Each row comes from the steps of one path. Every step used is in the known rows, and no mark comes twice. Write the path behind each row, first mark first.
Known rows:
sego laruv: .13; .03; -.05; .00; .10; .06; -.04; .06; -.06; -.06; -.05; -.06; .07; .26; -.16; .10; -.05; .00; .02; -.06; .08
ruvud segu sego laruv galo: .34; .06; -.09; .07; .24; -.28; .08; .25; .06; -.36; -.08; .39; .43; -.20; -.71; .22; .36; .16; -.42; -.08; -.30
gager laruv sego: -.19; -.15; -.13; .13; -.02; .12; -.17; -.09; -.11; .07; .23; -.12; -.02; .26; .40; -.10; .00; -.01; .34; -.21; .17
gager laruv galo segu: -.06; -.08; .16; -.24; .31; -.18; -.46; -.02; .17; -.23; .33; -.16; .12; .12; .03; -.27; .30; .22; -.04; -.05; .14
gager segu ruvud: .05; .13; .23; .09; -.49; .20; .20; -.15; .04; -.04; .24; .24; -.34; -.34; .02; .06; .23; -.01; .12; -.04; -.04
galo segu: -.21; .09; -.01; -.01; -.03; -.01; -.39; -.12; .06; -.05; .11; -.21; -.17; -.11; .14; -.39; .19; -.16; -.09; -.05; .27
laruv galo: .06; .01; .17; .04; .08; .08; .05; .00; .30; -.20; .16; .01; -.18; -.10; -.25; -.18; .15; -.02; .12; -.10; -.05
ruvud segu risefem laruv: .39; -.06; -.25; .19; -.09; .05; .07; -.05; .03; -.15; -.29; .04; .38; -.01; .13; .45; .16; -.16; -.17; -.24; .18
laruv galo segu: -.10; .02; .19; -.08; .22; -.14; -.30; .00; .24; -.08; .15; -.14; -.16; -.25; -.14; -.44; .18; -.08; -.12; .09; .11
ruvud segu: .15; .05; -.31; .36; -.14; .10; -.13; -.21; .17; -.24; .09; .15; .02; -.19; -.14; -.07; .47; -.23; -.08; -.28; .09
galo segu zimo: -.40; -.10; -.19; .21; .03; -.03; -.32; -.17; .02; .04; .01; -.07; -.08; -.09; .17; -.32; .09; -.12; .05; .06; .29
gager segu sego laruv galo: -.05; .16; .29; -.19; .10; -.33; .15; .40; .02; -.25; .10; .25; .13; -.19; -.58; .04; .02; .40; -.15; .27; -.37
segu sego laruv: .02; .16; .00; -.09; -.06; -.04; .09; .24; -.16; -.26; -.08; .13; .21; .13; -.25; .20; .04; .20; -.17; -.15; -.12
galo segu sego: -.31; .22; .03; -.10; -.22; -.12; -.27; .06; -.04; -.23; .09; -.04; -.03; -.25; .06; -.26; .26; .04; -.27; -.12; .07
gager laruv sego segu: -.07; -.10; -.11; .01; -.06; .04; .05; -.21; -.18; .27; .24; -.04; -.09; .47; .29; -.16; -.01; .04; .38; .08; -.18
risefem laruv: .06; -.06; .19; -.09; .02; .32; -.07; -.03; .00; -.15; .03; .01; -.08; .05; .22; .11; .03; .09; .08; -.29; .18
zimo segu sego laruv: -.24; .17; -.14; -.15; .03; -.03; .02; .23; -.29; .00; .09; .19; .07; -.09; -.35; .23; -.16; .39; -.13; -.15; -.11
zimo segu risefem laruv galo: .03; -.08; .07; -.20; .23; .02; .18; .16; .03; .13; -.05; -.04; .05; -.16; -.06; .35; -.35; .23; .05; -.06; .05
zimo segu: -.32; .09; -.18; .04; -.08; .22; -.13; -.13; -.01; .10; .29; .00; -.34; -.21; -.05; -.11; -.04; .08; .19; -.23; .12
segu risefem laruv galo: .30; -.09; .23; -.12; .13; .01; .24; .17; .16; -.12; -.22; -.10; .20; .07; .02; .33; -.16; .05; .02; -.06; .05
laruv galo segu ruvud: .17; .01; .32; -.07; .01; -.01; -.05; -.09; .15; .02; .13; .08; -.20; -.40; -.10; -.12; .28; -.08; -.19; -.02; .04
ruvud segu galo: .10; -.01; -.43; .27; -.13; .20; -.42; -.21; .26; -.25; .03; .05; -.03; .03; -.04; .10; .12; -.31; -.24; -.20; .20

Write each row's path:
-.22; .15; .23; -.18; .05; -.25; -.19; .16; .13; -.27; .13; .03; -.01; -.39; -.23; -.32; .27; .13; -.30; .01; -.10 -> laruv galo segu sego
.13; .09; .20; -.16; .19; -.18; .17; .36; .02; -.29; -.04; .19; .22; .00; -.53; .16; .03; .30; -.20; -.02; -.28 -> segu sego laruv galo
.18; .18; -.18; .04; -.37; -.03; .39; -.14; .04; .09; -.15; -.15; -.01; .36; .04; .07; -.08; -.16; .15; .17; -.21 -> sego segu risefem
.23; .13; -.29; .16; -.02; -.15; -.01; .13; -.12; -.32; -.11; .33; .41; -.06; -.43; .27; .36; .08; -.38; -.20; -.14 -> ruvud segu sego laruv
-.11; .01; -.08; .17; -.17; .08; .20; -.19; -.12; .41; .07; -.04; -.35; .09; .13; -.34; -.14; -.25; .31; .23; -.21 -> laruv sego segu
.19; -.02; .02; -.05; -.14; .15; .15; .06; -.01; -.09; -.26; -.17; .18; .19; .31; .39; -.16; -.04; .04; -.19; .20 -> segu risefem laruv
-.17; .05; .19; -.33; .14; -.28; -.35; .16; .07; -.41; .30; .03; .27; -.02; -.06; -.15; .39; .43; -.23; -.14; -.05 -> gager laruv galo segu sego
.23; -.19; -.33; .36; -.02; -.01; .12; -.01; -.14; .23; -.35; -.02; .31; -.14; .32; .29; -.10; -.36; -.05; -.09; .19 -> ruvud segu risefem laruv sego
-.10; -.19; .12; .08; .09; .27; -.03; .01; -.18; .25; -.03; -.06; -.16; -.07; .40; -.02; -.23; -.12; .21; -.13; .20 -> risefem laruv sego
.30; .04; .04; -.17; -.17; .06; .37; -.05; -.08; .11; -.25; -.08; .12; .38; .21; .32; -.19; .03; .09; .11; -.14 -> sego segu risefem laruv
.01; .04; .14; -.08; -.22; -.01; .13; .12; -.01; -.04; -.12; -.11; .09; -.01; .26; .26; -.17; .07; .09; .10; .11 -> gager segu risefem laruv
.33; .12; .14; .00; -.43; .26; .43; -.32; -.03; .12; .10; .26; -.31; .06; -.02; .12; .21; -.06; .12; -.04; -.30 -> sego segu ruvud
-.18; -.30; .23; -.07; .50; -.05; -.26; .03; .06; .04; -.04; .05; .06; -.19; .08; -.12; -.03; .15; -.04; .12; .20 -> risefem laruv galo segu zimo
-.13; .17; .00; -.20; .08; -.27; -.27; .24; -.23; -.14; -.10; -.04; .24; -.01; -.15; -.04; .09; .15; -.39; .04; .03 -> galo segu sego laruv
.02; .05; -.26; .21; -.31; -.10; .44; -.10; -.12; .47; -.23; -.21; -.09; .24; .21; -.06; -.33; -.35; .27; .35; -.20 -> laruv sego segu risefem
-.29; -.17; .00; .13; .29; -.16; -.22; -.06; .20; .01; .04; -.01; -.06; -.22; -.10; -.37; .09; -.04; .02; .19; .13 -> laruv galo segu zimo
-.19; -.32; -.04; .18; .11; .16; .26; -.17; -.30; .53; -.12; .17; -.14; .17; .34; -.02; -.35; -.02; .38; .25; -.13 -> risefem laruv sego segu zimo
-.12; -.15; -.04; .00; .08; -.13; -.15; .09; -.25; .42; -.33; -.40; .12; -.07; .59; -.01; -.39; -.28; -.06; .16; .37 -> galo segu risefem laruv sego
-.30; -.17; -.27; .39; -.09; .07; .29; -.26; -.16; .51; -.01; .10; -.25; .13; .16; -.27; -.23; -.22; .43; .32; -.20 -> laruv sego segu zimo
.00; .09; -.13; -.09; -.23; .22; -.12; -.22; .14; .00; .08; -.07; -.29; .42; .04; -.02; -.22; -.12; .03; .13; -.13 -> sego segu galo
-.16; -.04; -.20; .07; -.17; .18; -.08; -.19; -.03; .38; .02; -.13; -.38; .31; .22; -.15; -.50; -.32; .15; .31; -.12 -> laruv sego segu galo
.41; -.03; .25; -.25; .08; -.07; .44; .06; .08; .08; -.21; -.02; .13; .26; -.08; .25; -.20; .10; .06; .24; -.31 -> sego segu risefem laruv galo
.24; -.04; .16; -.06; .38; -.07; .06; .18; .11; -.10; -.02; .01; .08; .15; -.44; .05; -.05; .08; .00; .06; -.08 -> sego laruv galo
-.20; .13; -.34; .08; -.24; .05; .12; -.04; -.01; .15; .00; -.18; -.07; -.07; .06; .16; -.24; -.04; .14; -.11; .14 -> zimo segu risefem
.01; -.12; .41; -.28; .43; -.04; -.33; .08; .10; -.05; .06; -.07; -.04; -.22; .03; -.20; .07; .11; -.18; .02; .18 -> risefem laruv galo segu
